What can hang from each mark
Z239: Z680 Z977
Z485: Z537
Z537: Z485 Z680
Z270: Z303 Z615
Z126: Z44
Z765: Z537
Z977: Z239
Z303: Z680
Z680: Z126 Z239 Z303
Z615: Z44 Z270 Z765
Z44: Z615
Z842: Z680

Every row comes from one small tree of marks. The marks that hang from a mark follow it in brackets, in the order of their numbers. Every link used is in the known rows. Which tree was each row made from?
Known rows
Z615{Z765}: [  8.5   2.4 -10.0  31.5  -1.8   3.9   0.8  19.4 -22.1  14.2 -10.7   3.6
  11.7 -18.2   2.1   2.8  -6.5  -6.5   8.7 -14.5   6.9  -2.4  -6.1 -14.6]
Z765{Z537{Z485 Z680{Z126 Z303}}}: [ 34.3   4.6  14.2 -12.9   0.0  39.7  10.9  16.4  13.9   9.3  15.7  -7.1
  -5.1  -0.1  -7.3 -19.8 -28.9  -3.4  12.6  -1.9 -23.4 -57.7 -22.6  14.9]
Z765{Z537{Z485}}: [ 23.9 -17.5  15.8  -5.3  -7.4  30.4   2.6  16.9   9.9  10.9  11.7  17.0
   9.3  -8.8 -21.2  -1.4  -9.3  -1.9   0.9 -28.0  -2.5 -26.0 -15.3 -16.3]
Z615{Z765{Z537}}: [  3.9  -2.4  -7.0  38.6 -10.0  11.6  -3.1  15.5   0.2  -3.5  -5.8   2.6
  18.2 -21.1  -1.0   0.1 -13.3   3.8  15.8 -25.4  -9.6 -17.4 -18.5 -20.0]
Z270{Z303{Z680{Z126}} Z615{Z44 Z765{Z537}}}: [ -2.9  -9.0   8.6  43.8 -20.8  14.5   0.4  38.5   2.9  -3.4  -2.1   6.0
  13.3 -21.6  24.6   4.8 -32.7 -40.5 -12.2 -11.5  13.9 -32.4   5.3   2.3]
Z239{Z977}: [ 17.6  -0.6  -3.5   0.4  14.8   7.4   3.8  33.7 -45.6  27.4   0.0  10.5
   0.7   4.2  -1.0  10.0   2.3 -12.0 -20.7 -18.0   3.9   2.0 -11.2 -38.6]
Z680{Z126{Z44{Z615}} Z303}: [ 12.8   6.6 -31.1   3.1  -1.8 -16.0  19.0  42.0 -29.8  -5.6  -3.6 -14.5
 -32.6  11.8   1.6 -13.8  19.7  -2.3  46.3  -3.0 -21.6 -10.2  -8.9   4.3]
Z842{Z680{Z126{Z44}}}: [ 13.9  17.2  11.1  -3.6  -1.1  -7.8 -29.2  36.3 -27.9  -8.7  16.7 -47.3
 -25.5   8.1 -11.5  11.6  10.8  -4.2  10.3  12.0  -9.5  -5.2 -14.6  23.0]
Z485{Z537{Z680{Z303}}}: [ 31.9 -12.7  -8.7  -6.9  -5.5  29.8  18.8   3.5 -10.3  11.5 -18.6 -18.3
  13.4   1.8   0.1 -30.6  -4.4   2.6  20.2   8.9  -6.6 -27.0 -20.8   5.9]
Z303{Z680{Z126{Z44} Z239{Z977}}}: [ 28.2  18.0 -15.1  -9.5   7.8  -3.8 -24.3  35.0 -48.4  36.8   4.7 -23.8
 -33.9  22.5 -24.4  -5.6 -10.3 -33.9   3.8  12.6  10.6 -11.8 -12.0  -7.5]
Z126{Z44{Z615{Z765{Z537{Z485 Z680{Z303}}}}}}: [ 18.9   8.4  -9.0  24.4 -17.5  18.1  22.3  11.8  22.8   1.7  11.6  -1.6
   1.3 -26.3 -28.0  -9.2 -27.3   8.2  44.5 -20.2 -29.1 -20.6 -23.9 -10.6]
Z680{Z126}: [ 20.5   1.3  -7.2   1.7   8.2   1.0  -6.2  39.3 -34.8  15.2  -1.5 -13.2
 -22.6   7.1   9.1  -1.5  11.3 -11.0   1.9   5.6   7.4 -11.1  -7.8  -1.3]
Z537{Z485 Z680}: [ 39.5  -1.1  27.6 -13.0  -0.1  36.0   5.3  15.0   1.6  46.7  17.7   2.6
   5.3  -9.7 -22.6  -0.1 -30.1 -10.5 -14.3   2.7  11.8 -23.2 -17.2  -2.0]
Z537{Z485 Z680{Z126{Z44} Z239{Z977} Z303}}: [ 53.4  26.5  -7.8 -33.7  22.3  24.2  11.5  22.5 -29.4  33.4  17.1  -4.6
 -24.9   1.1 -28.7 -21.2 -13.7 -27.5  19.8   0.0 -16.6 -34.2 -21.1  14.4]
Z126{Z44{Z615{Z270{Z303} Z765{Z537{Z485}}}}}: [  5.3  -6.0 -20.9  32.9 -14.0  20.1  17.7   3.0  24.3  -3.1   2.6  12.4
  19.8 -37.7 -24.2   3.0  -5.2  -4.3  27.0 -36.9 -18.7   0.8  -9.3 -20.1]
Z842{Z680{Z303}}: [ -2.6   1.1  12.6 -10.7  -4.7  -4.0  -2.8  18.6 -26.1  -5.5  -2.8 -13.1
  13.3  26.4   8.2   0.7   6.0  -3.0  13.1  -1.6 -14.7 -28.7   2.7  30.8]
Z303{Z680{Z126{Z44}}}: [ 18.8  12.3   2.8  -0.8 -11.0   1.1 -22.3  34.8 -26.7  21.3   7.5 -38.7
 -31.4  13.7 -21.1  -0.2 -12.2 -19.6   2.5  18.9  12.3  -6.4 -20.3  -0.5]
Z765{Z537{Z680{Z303}}}: [  6.6  -8.5   6.8   6.7 -13.0  22.9  11.3  13.8   9.4  -0.4  -0.3  -5.7
  20.9   5.3  -5.2 -14.4 -23.8   7.8  15.4 -11.3 -27.2 -41.4 -32.6   1.8]
Z485{Z537{Z680}}: [ 36.7 -15.4  -2.0   1.0  -5.0  32.3   5.1   8.4  -7.9  22.6 -10.1 -21.6
   8.3  -9.3  -7.3 -15.8  -8.9   1.4   4.3  13.9   5.3 -14.5 -24.1  -8.9]
Z239{Z680{Z126 Z303} Z977}: [  3.0  31.6  -9.9 -22.1  28.2  -3.2  11.1  25.2 -51.7  21.8  -1.2 -17.8
  -9.4   9.7  22.7 -12.3  -4.1 -14.2 -11.6   0.7 -12.1 -18.3 -15.8 -13.4]
Z615{Z44 Z270{Z303} Z765}: [-13.9   5.6 -17.9  62.4   0.1  23.6  21.0  -7.8 -22.6  -4.7 -23.9   4.5
  51.4 -45.8  17.4  -3.3  -8.9 -24.2  -6.5 -26.2  -2.6  22.2  -2.5 -11.5]
Z485{Z537{Z680{Z126{Z44} Z303}}}: [ 41.5   4.3 -15.2  -9.0  -2.2  25.0  11.7  16.4 -15.1  -2.8  -8.4 -41.8
 -15.6  -7.0 -10.0 -33.3   1.8   1.0  32.5  16.0 -16.6 -19.3 -33.2  13.8]
Z977{Z239{Z680{Z126 Z303}}}: [  1.4  14.6 -10.6 -10.3   1.0 -13.4  21.5  14.9 -25.2  12.8   5.3 -24.3
   1.0   5.0  34.3 -16.2  18.2  -6.3  12.9  -0.2 -17.6  -8.2  -2.6   5.0]
Z44{Z615{Z270{Z303{Z680{Z239}}} Z765}}: [ -8.8 -10.5 -38.8  38.2  -7.6  -1.9   7.3  -3.8  -4.4  35.2 -24.2  16.3
  27.6   4.1   8.6  -4.7 -18.1 -28.7  19.3   4.1   7.9 -21.0  23.5  -1.1]
Z303{Z680{Z126{Z44{Z615{Z270}}} Z239{Z977}}}: [ 23.8  18.2 -38.6   5.0   7.4  -8.9 -11.0  21.4 -38.9  41.7  -5.9 -21.5
 -28.0  25.5 -18.8  -4.8 -12.2 -31.6  16.3  16.3  -0.4  -3.4  -3.7 -17.8]

Which tree is each row?
[ 26.9  18.7 -37.9 -17.7  23.5 -11.2   7.4  36.1 -62.3   5.7  -5.0  -3.7
 -28.9  16.4  -9.8 -21.3  23.7 -24.2  36.9 -14.3 -20.4 -13.7 -13.4   5.1] : Z680{Z126{Z44} Z239{Z977} Z303}
[ -1.3  27.2 -30.7  20.2  -7.1 -25.0  26.1  13.1 -13.9   3.0   6.3 -29.8
  -8.8 -16.8  25.1 -14.2  11.7   0.5  42.2  -5.9 -28.2   6.2  -2.1  -6.3] : Z977{Z239{Z680{Z126{Z44{Z615{Z765}}} Z303}}}
[ 10.5  -5.4   8.9  55.6 -18.8  17.1  14.7  25.1   8.1   2.4  -4.7   3.9
  25.0 -37.3   6.3  10.6 -36.7 -12.1   4.3 -29.0  -0.4  -6.6 -28.0 -20.5] : Z270{Z615{Z44 Z765{Z537{Z680}}}}
[ 10.6  36.2  -2.8 -11.4  22.8  -4.2  -8.5  31.1 -46.2  22.9  14.4 -35.8
 -22.9 -13.1  -8.4   4.0  -0.9 -11.5 -17.6  -2.6  -3.3  14.7 -34.0 -30.2] : Z239{Z680{Z126{Z44}} Z977}
[-12.3  -6.0  -1.0  33.1  -9.8  26.5  10.5  -6.0 -21.7  14.3 -16.5  -6.2
  41.3  -7.1   6.1  -4.7 -17.0 -34.2 -25.6  -4.2   8.7  10.7  -3.2  -5.2] : Z615{Z44 Z270{Z303{Z680}}}
[  5.9  10.7  -9.9  64.3 -11.0  26.7   4.3  -3.3  -6.5   1.2  -7.6  -8.4
  26.6 -36.3  -3.7 -11.1 -42.2  -9.2  17.6 -15.4 -16.2 -11.6 -26.9 -14.3] : Z615{Z44 Z765{Z537{Z680{Z239}}}}
[ 21.5  13.4 -51.6  -7.2  19.9 -21.5  16.5  40.0 -55.9  11.1  -6.7   2.3
 -35.6  21.3  -3.8 -19.6  21.6 -20.2  47.6  -7.9 -25.1 -16.6  -2.1  -3.9] : Z680{Z126{Z44{Z615}} Z239{Z977} Z303}
[ 20.4   2.6 -16.7  42.2  -7.5  28.9  19.1  -9.6  30.4  26.1  -3.6   3.3
  23.7 -27.4  -9.0  -1.6 -43.0   4.2  21.6  -9.8 -18.8 -21.4 -11.1 -24.8] : Z44{Z615{Z270 Z765{Z537{Z485 Z680}}}}
[  6.3  -1.6 -28.6  16.1   1.6  -3.0   7.8  30.9 -16.3   1.4  -1.1 -12.9
 -14.7  -6.0  -0.9   1.3  20.2 -12.4  17.4  -2.2  -9.2   6.9  -6.8  -2.9] : Z680{Z126{Z44{Z615{Z270{Z303}}}}}
[  1.8   0.3 -38.2  48.5  -2.0  -3.8  18.1   4.6 -11.3  23.2 -22.8   4.8
  17.0 -12.1   9.7   3.3  -8.9   0.3  25.5  -9.5  -4.1   7.1   3.5 -28.0] : Z44{Z615{Z270 Z765}}
[ 40.6  -4.2  11.1 -19.1   5.2  29.6   0.4   7.2  -6.0  55.2   9.9  11.1
   3.9   0.2 -28.4  -8.8 -22.2 -20.8   2.7   3.7  13.6 -32.4 -10.0   9.4] : Z537{Z485 Z680{Z239}}
[ 13.2  22.4 -26.0  33.1 -10.5  -5.5  -9.8  15.9 -14.3  23.7  -8.1 -38.2
 -20.4  -0.1 -12.0  -0.9 -25.3 -15.4  22.8  19.7   1.1   0.7 -10.5  -9.8] : Z303{Z680{Z126{Z44{Z615{Z270 Z765}}}}}
[ 48.5  -8.1 -20.7  -5.1   7.8  23.4  -6.1  12.8 -21.7  27.2 -14.2 -26.9
 -14.1   0.5  -1.7 -28.0  -1.7 -12.8  21.2  27.0   4.8 -30.2 -15.2  12.3] : Z485{Z537{Z680{Z126 Z239}}}
[ 25.8  -5.7  20.6 -10.8  -8.6  39.8  17.4   7.3  20.4  12.2  11.5   7.8
  17.4  -3.3 -17.9 -15.4 -30.4   1.0  10.6 -15.4 -20.8 -50.1 -25.6   4.9] : Z765{Z537{Z485 Z680{Z303}}}
[ 17.4  -1.8  -6.0  -9.5   4.8   2.2 -14.9  19.7 -42.0  51.6  -3.9   5.4
  -1.0  30.6 -14.6  -1.7 -18.4 -33.7 -10.8   6.3  19.9 -21.6   0.9 -15.7] : Z303{Z680{Z239{Z977}}}
[  3.6  10.4 -20.8  24.1  14.2  20.7   4.3   3.0 -48.1  24.8 -15.4  -5.0
  19.0   0.3  12.1 -10.8 -16.0 -51.6 -23.2   4.6   5.6   0.2   4.9  -6.9] : Z615{Z44 Z270{Z303{Z680{Z126 Z239{Z977}}}}}
[  0.9  34.1 -23.9 -12.8  18.5 -15.7  18.4  30.7 -42.6  14.9   3.9 -22.6
 -24.2   2.9   6.4  -9.6   0.3  -7.0  11.1  -2.0 -21.8  -1.8 -19.2 -23.1] : Z239{Z680{Z126{Z44{Z615}} Z303} Z977}
[ -5.1 -31.8   9.6  17.2 -11.6   4.8  19.5  43.2 -18.7   5.8  -8.1  33.2
  26.4 -17.2  19.6  13.2  12.8 -35.0 -21.3 -33.8  23.6   1.4   4.9  -5.9] : Z270{Z303 Z615{Z44}}
[ 11.4  -9.0   2.8  22.3 -16.3   7.5  16.7  30.7  17.2   4.2  -8.5  14.7
  23.3 -11.9   9.1   0.9 -24.6  -7.0  24.1 -28.0  -8.6 -38.2 -20.9   1.6] : Z270{Z615{Z765{Z537{Z680{Z303}}}}}
[ -1.0  -9.0  -5.2   5.5 -13.1  -1.0  -8.2  39.4 -11.3  18.1   9.9 -11.2
 -19.1  11.7  -3.6   2.2  -4.7 -27.0  -3.2  18.3  12.7 -20.5   7.5   5.1] : Z270{Z303{Z680{Z126{Z44{Z615}}}}}
[ 25.0  10.8 -37.1 -18.7  30.2  -6.9   9.2  33.4 -63.8  18.1 -13.7  11.1
 -20.1  28.9  14.7 -22.6  16.4 -28.9  24.1  -6.3 -12.6 -34.0   3.6   7.9] : Z680{Z126 Z239{Z977} Z303}
[  1.0 -13.3 -36.0  12.8   0.1  -3.3   0.2  12.8 -14.2  37.3 -17.7   5.0
   0.6  24.8  13.2  -7.2  -4.8 -31.0  11.8  20.2   9.3 -27.4  23.2   7.2] : Z44{Z615{Z270{Z303{Z680{Z126 Z239}}}}}
[ -9.7 -11.1 -34.2  45.5  -3.7   3.5  20.4   5.8  -3.4  15.2 -20.4  19.2
  29.3 -16.7  18.1   2.7  -2.6 -11.5  13.6 -13.3  -1.0  -5.0  15.6 -16.1] : Z44{Z615{Z270{Z303} Z765}}
[ 25.5  -1.9  20.0  40.2 -16.6  31.2  18.4  21.2  16.5  13.1   5.0  12.4
  22.4 -44.8  -6.7   8.8 -42.2 -16.8   0.0 -32.3   3.5 -14.4 -21.6 -19.0] : Z270{Z615{Z44 Z765{Z537{Z485 Z680}}}}
[ -0.5   4.2 -33.1  49.9  -9.6  12.2  29.1  -8.1  19.9   4.3 -19.5  -1.9
  30.6 -11.1   8.4 -12.2 -33.5  10.3  40.7  -9.7 -35.2 -25.5 -12.5 -13.3] : Z44{Z615{Z270 Z765{Z537{Z680{Z303}}}}}
[ 45.7 -10.1 -19.6  -6.8  11.1  28.4   3.6   6.4 -28.0  37.1 -12.9  -7.4
   4.1  -0.4 -11.3 -21.6  -7.0 -14.4   4.4  10.1   2.3 -18.3 -18.3 -15.6] : Z485{Z537{Z680{Z239{Z977}}}}
